Each row comes from the steps of one walk. Every step used is in the known rows, and no mark comes twice. Write the walk behind each row, first mark first.
In the rows, 128 means zero.
Known rows:
baduf fuduf linav: [151 112 104 169 105 120 122 123  89 103  64 135  83 169 107 195  84 101
 108 132 177 141 127  96 182  86 153  96 109 146 169 162 100 168 140 146
 148 126 170 172 139 115 139 154 148 145  99]
dobuzab linav vosu: [169 119 128 170 114 113 138 120  97  85 106 125 108 173 119 161  98 134
 119 114 173 124 123 129 152  96 157  89  91 150 142 140 100 136 165 105
 132 117 153 172 156 126 140 122 125 170 110]
dobuzab linav: [173 115 105 194 100 107 128 112  94  83  81 122 106 182 127 170  88 132
 124 117 183 122 117 125 147  84 164  82 127 160 165 136 106 147 165 122
 155 118 144 167 168 128 152 117 133 156  88]
mubod rute linav dobuzab kikigi lige sebu: [195 122 182 185 117 126 141  91 118  99 161 143 112 140 153 115  93  87
 123 149 170  78 150 145 148  66 170  69 146 107 180 137 130 152 153 115
 122 157 156 177 150 100 154 201 112 131 115]
beke lige megi vosu: [145 116 180 143  96 124 144 182 113  80 106 106 107 147  92 159  93  64
 104 111 144 121 117 134 162 121 193  92 143 146 144 148  75 166 132 144
 153 109 149 112 126  92 164 123 145 145 125]
mibad katemop linav vosu: [128 140  88 155 123 120 159 123 132  71 101 107 118 165 124 194  91 167
 113  88 174 152 127 144 149 115 124  80 147 140 170 147 115 135 170 104
 159  95 166 136 135  99 143 142 114 172 121]
kikigi lige megi gizar vosu: [137 160 136 167  99 144 123 141 112  68 140 135 126 156 126 178 124 107
 118 113 180 119 170 159 123 112 149  69 130 153 167 169  99 173 160 108
 119 133 147 136 124 123 154 133 131 132  82]
megi vosu: [163 131 105 165  98 117 132 118 108  84 103  93 101 146 116 181  96  95
 131 114 172 146 106 130 160 109 177  86 126 135 144 158  77 143 160 140
 156 119 154 140 132 111 156  99 130 150  99]
mubod rute: [182 126  80 168 100 119 129  94 104  83  99 119 101 162 137 169  90  98
 122 129 152 127 107 122 146  89 161  99 138 137 179 158 126 161 170 152
 143 134 144 161 146 114 152 157 124 158 125]
sebu lige megi gizar vosu linav katemop mibad: [137 191 169 155  81 165 159 110  91  74 102 151 146 159 152 194 114 121
 111  74 214 145 157 163 123 126 140 101  89 151 158 123 121 144 153 140
  81 109 150 103 145  74 120 106 157 136 162]
megi gizar vosu linav dobuzab kikigi lige sebu katemop: [156 152 190 174  87 146 164  88 110  76 171 167 126 136 159 155 104 132
 131 114 198 137 179 193 132 101 149  82  53 120 165 117 123 196 173 102
  97 127 172 143 141 125 161 100  80 146 107]
vosu megi gizar: [186 137  78 167  89 124 114 107  89  56 116 137 130 150 109 188  88 111
 121 118 188 145 124 129 159  99 147  97 130 147 161 158  79 151 164 135
 154 129 162 159 128  87 142  82 128 165 118]
megi gizar vosu: [153 164  96 179 110 126 121 107  95  65 117 142 110 164 132 205 112 122
 127  98 189 146 150 141 136 121 171  83 119 133 155 165 100 145 161 126
 141 124 155 134 156 119 159 102 119 141  85]
sebu katemop linav dobuzab: [147 142  87 187  99 110 193 120 116  77  94 139 125 146 118 193 106 163
 134 108 163 152 136 157 163 112 123  60 133 122 171 128 128 125 187 118
 164  92 137 122 144 138 147 128 135 196 162]
dobuzab kikigi: [156 121 112 198 110 122 126 104  92  69 108 132 103 152 129 178  86 130
 117 128 174 131 102 127 164  73 171 100 119 149 155 142 107 159 172 127
 157 119 139 158 163 125 148 133 124 146  93]
sebu lige kikigi: [172 121 139 179  96 125 140 107 100  79  92 119  95 136 141 177  97 114
 115 147 181 115 123 148 148  75 153 107 127 143 153 130 123 167 180 121
 127  96 167 140 158 104 146 147 134 137 113]
katemop sebu lige megi gizar vosu: [148 179 129 158  85 149 147 134 102  76 101 140 144 151 121 196 125 139
 116  92 189 134 155 167 143 138 158  93 120 114 156 137 133 165 169 138
 133  90 166  97 145  77 156 138 154 128 110]
gizar megi: [135 144  93 158  98 117 128  98  99  86  99 130  91 156 100 182 108 108
 116 106 150 138 126 129 159 100 150 106 135 173 163 169  99 136 191 123
 156 103 144 157 158 142 150 136 148 130  99]
rute mubod lige: [165 137 128 174 107 109 139 146 113  78 104 125  72 160 132 159  78  89
 112 106 166 114 139 116 154 112 146  96 140 133 147 162 126 175 170 136
 113 109 158 168 165 120 154 120 181 141 131]
linav fuduf: [151 144  97 178 115 120 154 137 110  76  95 134  96 139 104 182  97 105
 119 121 158 139 133 110 168  76 154  92 128 136 161 176 104 135 172 114
 140  92 139 155 144 113 150 127 127 153 118]
sebu katemop linav rute mubod: [144 135  79 167  92 106 176 135 121  85  96 149 128 169 121 172  96 158
 126  88 167 145 159 133 160 111 123  62 115 121 168 145 119 144 182  90
 179  72 151 135 139 135 130 116 131 173 164]
kikigi lige megi: [141 117 130 173  93 130 133 148 120  81 119 111 113 145 114 163 107  98
 110 132 162 107 135 139 138  81 129  82 140 173 177 163 106 178 174 109
 129 114 136 160 113 129 143 153 155 144 104]
linav vosu gizar: [170 123 105 149 116 131 157 121 120  83 147 123 112 130 110 167  96 101
 118 115 178 150 133 132 149 102 139 106  94 141 162 157 105 152 181 106
 100  93 168 169 123 118 127 108 131 160 131]
mibad katemop sebu lige: [135 149  84 179  90 111 170 123 123  79  74 114 114 150 132 191  67 151
 115  95 189 148 116 148 143 115 121 105 166 128 178 124 151 173 186 138
 173  79 172 123 142  79 154 133 136 141 119]
kikigi lige megi gizar vosu linav rute mubod: [138 156 177 135  88 159 114 149 118  83 158 165 130 174 134 147 117  75
 112  90 187 130 216 140 136 115 145  75  92 142 158 172  77 183 145  70
  78 111 174 151 125 119 136 113 137 132 121]
baduf fuduf linav vosu: [148 115 126 146 120 124 132 130  92 103  88 139  82 159  97 184  93 104
 105 129 170 143 132  99 185  96 143 105  74 140 149 167  94 157 142 127
 121 126 178 177 125 109 129 160 137 158 122]
kikigi lige sebu: [165 104 111 183  94 110 139 132 124  96 124  97 100 130 136 165  95 106
 119 129 187 106 133 147 120  74 139  89 129 161 182 158 121 179 184  99
 136  93 163 171 110 116 150 132 135 120  88]
sebu lige megi gizar vosu linav: [154 165 178 131  73 160 126 115  94  75 105 140 121 161 133 173 117 116
 108  96 193 156 172 163 148 121 149 111  82 165 156 134 106 175 154 134
  87 108 176 119 156  98 155 111 135 131 105]
linav katemop sebu lige megi gizar: [165 176 143 182  76 134 171 146 119  70  93 146 152 135 105 196 103 117
 111  94 198 101 131 153 137 126 134  82 148 113 152 120 130 152 152 155
 141  99 162  96 128  59 122 137 174 159 142]
beke fuduf linav dobuzab kikigi lige: [152 127 168 220 124 141 151 148  88  97 135 169  95 131 109 160  83 114
 103 169 177 112 171 126 187  76 178  98 112 110 152 121  86 144 139 106
 140 182 135 164 152 121 153 137 116 150 116]
gizar megi vosu linav rute mubod lige: [153 158 186 106  79 134 129 111 102 102 124 132  83 171 110 130  95  54
 115  83 144 138 168 113 175 150 167 110  98 137 145 167  75 156 157 118
  91 112 181 161 147 109 152  96 148 123 143]
baduf fuduf: [143 131  63 170  98 121 127 144 104  83  68 123  87 162 118 195  94 101
 115 123 163 147 101 103 168  88 147  88 118 155 170 176 110 173 162 124
 148 105 164 179 136 121 145 156 137 152 109]
gizar megi vosu linav rute mubod lige sebu katemop: [157 132 206  83  64 126 163  93 120 113 133 125  84 160 111 115  91  71
 115  76 137 120 168 146 165 138 147 114  63 132 160 153 114 191 183 127
 108  80 196 144 134 107 154  98 128 126 149]
rute linav dobuzab kikigi lige sebu katemop mibad: [142 122 165 208 120 121 198  94 107  92 151 152 130 141 149 140  75 128
 137 122 193  99 150 173 140  60 131  63 124 119 183 122 145 140 182 101
 153 109 136 156 141 109 133 138 125 136 152]
megi gizar vosu linav katemop mibad: [146 189 118 183 102 143 149  92  91  72 114 153 138 168 159 213 108 120
 127  66 222 156 143 143 116 123 153  90 100 131 162 143 104 130 148 137
 102 121 151 134 154  89 120  78 141 141 139]
gizar megi vosu linav dobuzab kikigi lige sebu katemop: [145 141 206 137  71 143 172  75 116  99 159 132 113 126 119 127 103 102
 131 116 159 139 145 189 165  98 156  93  66 141 154 122  94 178 186 109
 114 121 165 150 127 136 166 109  93 141 117]
megi gizar vosu linav dobuzab kikigi: [158 166 164 180 111 151 125  87  85  63 145 175 120 157 146 182 107 114
 126 103 195 158 158 152 163 111 187  91  82 119 140 132  84 145 147 117
  95 140 160 142 183 113 160 106 106 153 106]
katemop sebu lige megi: [152 136 118 163  81 132 158 143 112  89  80 115 129 137 109 178 105 130
 108 110 174 122 120 147 157 103 135 106 140 135 166 133 141 168 185 141
 148  69 156 119 136  85 143 159 180 138 132]

Write each row's walk:
[141 152 128 153 106 146 117 120 104  68 121 136 121 168 118 189 121 105
 113  98 170 122 151 149 144 112 167  82 120 143 156 170 100 158 159 132
 134 116 151 118 150 109 153 141 142 146  89]	lige megi gizar vosu
[155 105 117 177  80 102 172 122 129  93 123 109 104 132 130 159  88 128
 126 126 174 111 137 166 120  77 111  86 107 158 191 144 145 203 199 113
 154  90 159 159 105 135 149 116 117 142 107]	kikigi lige sebu katemop
[167 154 205 125  61 143 153 126 116  89  95 104 119 129 117 158 111  91
 106 104 181 138 130 146 162 120 147 102  94 158 137 122  88 164 147 159
  92 114 164 116 127  90 129 115 149 156 141]	sebu lige megi vosu linav katemop
[141 154 110 139  91 124 128  95 103  90 108 104  95 154  92 176 110  90
 127 102 148 152 116 136 167 120 180  95 129 153 140 168  69 129 175 134
 158 117 151 139 141 128 162 111 133 134  94]	gizar megi vosu
[182 166 133 163  75 124 153 112 126  98 103 106 135 132 116 193 111 104
 126  78 202 147  99 126 153 129 161  86 120  98 148 132  89 153 145 170
 129 104 174 136 134  78 127  94 156 155 124]	megi vosu linav katemop sebu
[169 171 103 196  80 106 179 134 113  90  81 128 127 118 123 198 106 144
 116 103 197 130 114 136 140 128 126  94 143 117 154 120 139 149 179 145
 145  87 155 128 138  90 123 131 164 145 150]	linav katemop sebu lige
[168 107 122 155  89 103 188 116 109  98  99 119 117 159 134 164  94 158
 114 109 149  97 150 145 137 127 120  95 116 129 220 132 168 167 189 122
 160  69 168 133 120  88 147 141 109 146 145]	mubod lige sebu katemop linav rute
[160 119 191 193 110 109 177  99 121  90 155 152 112 124 129 130  88 123
 128 136 177  91 163 166 152  68 132  62 121 126 173 125 134 163 176 108
 152 124 153 161 146 129 143 150 112 144 114]	rute linav dobuzab kikigi lige sebu katemop
[189 156 167 177  71 133 162 104 121  93  93 134 130 120 143 192 112 125
 108 113 209 117 115 145 142  96 135 107 120 107 156 104 137 175 165 150
 106  85 186 134 159  72 117 141 162 137 142]	vosu linav katemop sebu lige kikigi
[145 104 206 193 119 143 140 124  94  92 145 153 117 140 114 148  94  96
 105 157 171  95 163 140 176  69 155  87 126 140 152 125  91 157 149 115
 112 156 126 146 134 123 141 176 154 155 119]	fuduf linav dobuzab kikigi lige megi
[147 142 138 143  88 147 200  95 132  92 168 135 144 124 113 142 120 178
 117 109 171 144 156 189 141 103 120  88  65 146 189 122 140 173 208  70
 125  85 166 159 114 139 143 130  89 133 118]	dobuzab kikigi lige sebu katemop linav vosu gizar megi
[126 138 158 119 105 134 153 159 140  82 107 100 117 188 125 148  84 105
 103  79 147 111 158 130 166 145 154  67 167 113 171 159 105 161 149 118
 141  99 167 106 125  67 153 156 143 159 147]	mibad katemop linav rute mubod lige megi vosu
[177 154 155 155  81 123 140 106 119  90 106 106 112 138 121 180 106  89
 123  95 190 148 113 125 152 118 162  90 105 136 143 140  71 149 141 157
 114 127 164 145 135 104 129  88 137 160 116]	megi vosu linav katemop
[157 126 150 124 116 138 148  84 101 107 147 149 102 143  77 162 100  94
 107 113 170 148 168 127 170 111 143 125  91 150 155 153  90 130 175 118
 102 112 167 163 136 130 127 120 143 138 120]	fuduf linav vosu gizar megi
[194 138 119 161 108 111 124  83 104  91 105 133 101 171 128 154  91  91
 123 119 161 115 131 111 154  89 154  83 161 128 182 158 120 139 147 165
 151 144 153 166 169 105 145 166 132 143 108]	mubod rute linav
[157 169 203 125  91 157 115 134 113  71 124 148  97 181 134 156 105  79
 102  74 179 122 184 140 150 130 158 100 101 130 146 164 112 198 143 145
  62 118 179 140 174 102 158 113 180 137 114]	rute mubod lige megi gizar vosu linav
[153 134  73 174 105 114 145 146 115  88  99 137 124 171 126 178 102 138
 122  90 177 140 157 116 159 106 153  64 138 126 162 159  96 121 168  77
 156  78 158 147 145 116 130 131 148 153 150]	katemop linav rute mubod
[122 160  74 173 118 124 171 136 136  65  74 125 116 166 117 200  86 158
 114  92 172 158 135 126 162  89 139  73 173 129 189 163 121 128 165 109
 169  85 146 127 150  92 158 141 108 164 113]	mibad katemop linav fuduf
[158 135 180 133  97 135 132 158 126  81 115  96  86 158 112 142  92  62
 109 100 149 102 133 129 170 122 173  85 132 125 127 168  98 182 154 152
 109 115 159 134 141 100 160 132 188 149 130]	rute mubod lige megi vosu
[171 144  74 143  98 120 107  96  88  78 123 113 118 132 128 187 130 137
 109 115 162 162 129 127 164 114 158 105 105 154 162 168  99 161 198 127
 130 114 146 164 148 125 151 119 127 134 122]	gizar vosu megi
[157 158 127 170  90 136 159  98 104  91 102 104 129 149 143 190  91  94
 131  83 208 156 100 132 139 111 159  92 109 133 152 137  82 128 147 152
 116 115 147 141 129  82 119  74 148 152 153]	megi vosu linav katemop mibad
[184 155  79 150 102 136 136 120  98  57 123 134 155 146 104 194 113 160
 121 105 191 162 136 139 164 127 138  83 113 128 153 148  77 119 154 107
 138 119 170 150 119  76 136  92 120 180 145]	katemop linav vosu megi gizar
[129 125  65 190 101 112 186  98  95  78  89 127 117 165 134 193  73 138
 135  99 177 148 104 150 140  85 121  94 115 146 182 144 142 153 198 139
 175  86 126 140 135 121 131  95 139 160 157]	sebu katemop mibad
[142 148  78 208 115 114 165 114 101  79  96 123 124 149 140 205  91 118
 123  97 194 125  99 123 128  92 140  85 143 143 164 148 121 119 173 134
 147 101 122 143 137 100 110 120 165 153 161]	linav katemop mibad
[153 141  87 149  94 133 145  94 113  89 126 130 107 144  99 171 103  94
 115 103 165 152 137 133 151 102 147 108 132 167 180 163 105 146 196 119
 131  91 154 164 149 141 142 115 143 129 104]	vosu gizar megi
[168 118 139 135  86 128 129 104  98  99 116 113 113 159 120 163  95  80
 127 108 173 154 134 116 163 115 169 101  92 142 167 152  60 145 146 121
 126 106 173 152 117  94 138  86 104 144 122]	megi vosu linav rute
[145 121 199 176  98 156 138 131 114  78 147 143 121 137 131 140 101  91
 107 138 170 122 146 148 166  69 145  92 106 155 164 131  93 177 162 103
  84 131 141 166 138 126 142 157 145 157 122]	vosu linav dobuzab kikigi lige megi
[171 103 140 159  90  98 176 108 114  88 102 109  83 144 132 158  77 122
 113 117 152  91 124 152 135 108 123 111 108 142 191 140 172 206 198 161
 145  88 166 146 134 108 157 129 135 143 118]	mubod lige sebu katemop
[166 114 113 181 104 105 130 134  99  90 101 149 110 194 130 146  85 108
 121 102 177 113 152 109 155  87 170  70 118 140 148 151  93 140 162  79
 150 100 154 169 162 130 135 120 137 155 127]	dobuzab linav rute mubod
[166 143 226 119  93 150 142 149 131  93 131 114  90 153 117 130  94  35
 111  95 155 117 154 135 185 124 169  91 110 114 123 152  85 172 146 144
  56 117 170 137 149  97 154 124 196 169 164]	rute mubod lige megi vosu linav dobuzab
[144 137 116 177  97 122 161 105 129  77  86 116 115 149 146 193  74 136
 112 118 193 114 109 161 142  88 139 104 171 106 173 123 154 188 186 137
 162  77 184 116 156  67 150 162 135 136 115]	mibad katemop sebu lige kikigi
[171 125 147 190 108 103 141 103  97  97  96 142 103 141 110 192  94 111
 106 120 191 112 137 110 153  96 144  96 133 139 151 135 101 135 147 160
 140 138 143 142 147 115 117 132 161 158 117]	fuduf linav katemop
[177 121 102 135  79 116 178 121 126  89 141 106 149 110 119 158 121 189
 116 121 171 141 144 171 145 105  93  84  79 145 184 135 127 177 205  87
 139  87 171 167  83 109 136 114 104 163 159]	kikigi lige sebu katemop linav vosu megi
[154 133 193 141  85 154 143 141 128  95 141 105 119 131 117 147 110  56
 122 124 170 134 150 152 163 102 151  75 115 145 151 149  63 164 148 114
  79 126 156 147 105 113 149 121 149 164 131]	kikigi lige megi vosu linav dobuzab
[176 123  94 133 106 120 126 116  99  74 133 114 116 123 105 170 108 123
 110 125 159 149 118 122 171 104 135 113  89 153 146 163  85 149 188 116
 122 113 157 179 119 106 128 117 131 166 153]	linav vosu megi
[160 184 188 167  90 142 157 120  96  93 100 164 148 140 111 202 126 132
 102  93 209 112 177 150 147 146 151  93 121  99 144 114 126 150 142 167
 124 122 163  83 146  66 129 148 170 137 123]	fuduf linav katemop sebu lige megi gizar vosu
[168 135 175 167 101 144 134  94  98  82 131 124 110 139 131 160  92  88
 130 119 179 160 116 140 186  98 194  95  89 120 130 127  63 142 147 132
 107 134 158 149 158 107 156 102 117 164 121]	megi vosu linav dobuzab kikigi
[198 135 116 156  99 125 121 106  85  58 126 145 139 170 109 163  94 132
 121 117 188 134 134 134 158 108 155  89  90 142 140 140  71 138 150 112
 131 144 167 172 139  89 139  80 110 186 128]	dobuzab linav vosu megi gizar
[144 159  78 179  99 118 198 132 119  72  75 143 125 146 103 195 107 175
 126 104 158 161 139 137 171  93 124  69 121 121 183 150 133 134 181 120
 171  79 136 129 145 125 152 116 109 177 139]	sebu katemop linav fuduf
[161  91 131 172 115 108 130 100  76 105 105 146 102 163 109 176  83 100
 113 133 173 116 161  99 164  94 152 108 119 144 176 148  89 131 151 120
 155 115 153 151 129 103 127 131 127 142 120]	fuduf linav rute
[167 203 198 144  83 152 142 143 133  79 125 157 132 160 129 178 124  96
 100  51 194 106 168 135 140 157 150  88 120  84 142 146 133 196 139 167
  67 111 180 124 170  76 132 128 204 144 139]	rute mubod lige megi gizar vosu linav katemop sebu
[160 148 219 163  77 152 134 123 123  81 140 115 135 132 125 148 113  93
 107 121 182 121 122 144 153  97 160  81  95 150 146 128  71 184 137 138
  97 152 145 150 121 109 130 127 129 152 107]	dobuzab kikigi lige megi vosu linav katemop
[175 117 199 169  91 145 142 110 118  96 161 106 113 121 148 136  96  85
 130 131 194 129 135 161 158  85 185  89  83 126 149 126  77 169 154 100
  92 126 173 162 122  99 161 111 107 136 106]	megi vosu linav dobuzab kikigi lige sebu
[142 166 146 150  91 146 133 128  91  68 104 140 118 155 125 181 118 122
 112 105 179 136 168 166 143 125 158  95 110 154 151 145 114 160 166 127
 120 110 158 106 147 103 157 133 135 133 105]	sebu lige megi gizar vosu
[142 157 173 136 112 139 124 149 103  72 141 158 107 180 128 155 109  76
 104  91 150  92 195 127 146 146 165  86 115 119 154 179 112 170 155 111
  96 113 160 126 146  95 147 144 155 135 137]	linav rute mubod lige megi gizar vosu
[137 107  88 193  91 114 192 112 115  92 119 107 120 145 152 170  76 133
 134 110 190 118 123 173 109  72 110  86 108 152 199 142 155 179 204 106
 159  77 144 154 100 117 138 104 130 133 142]	kikigi lige sebu katemop mibad
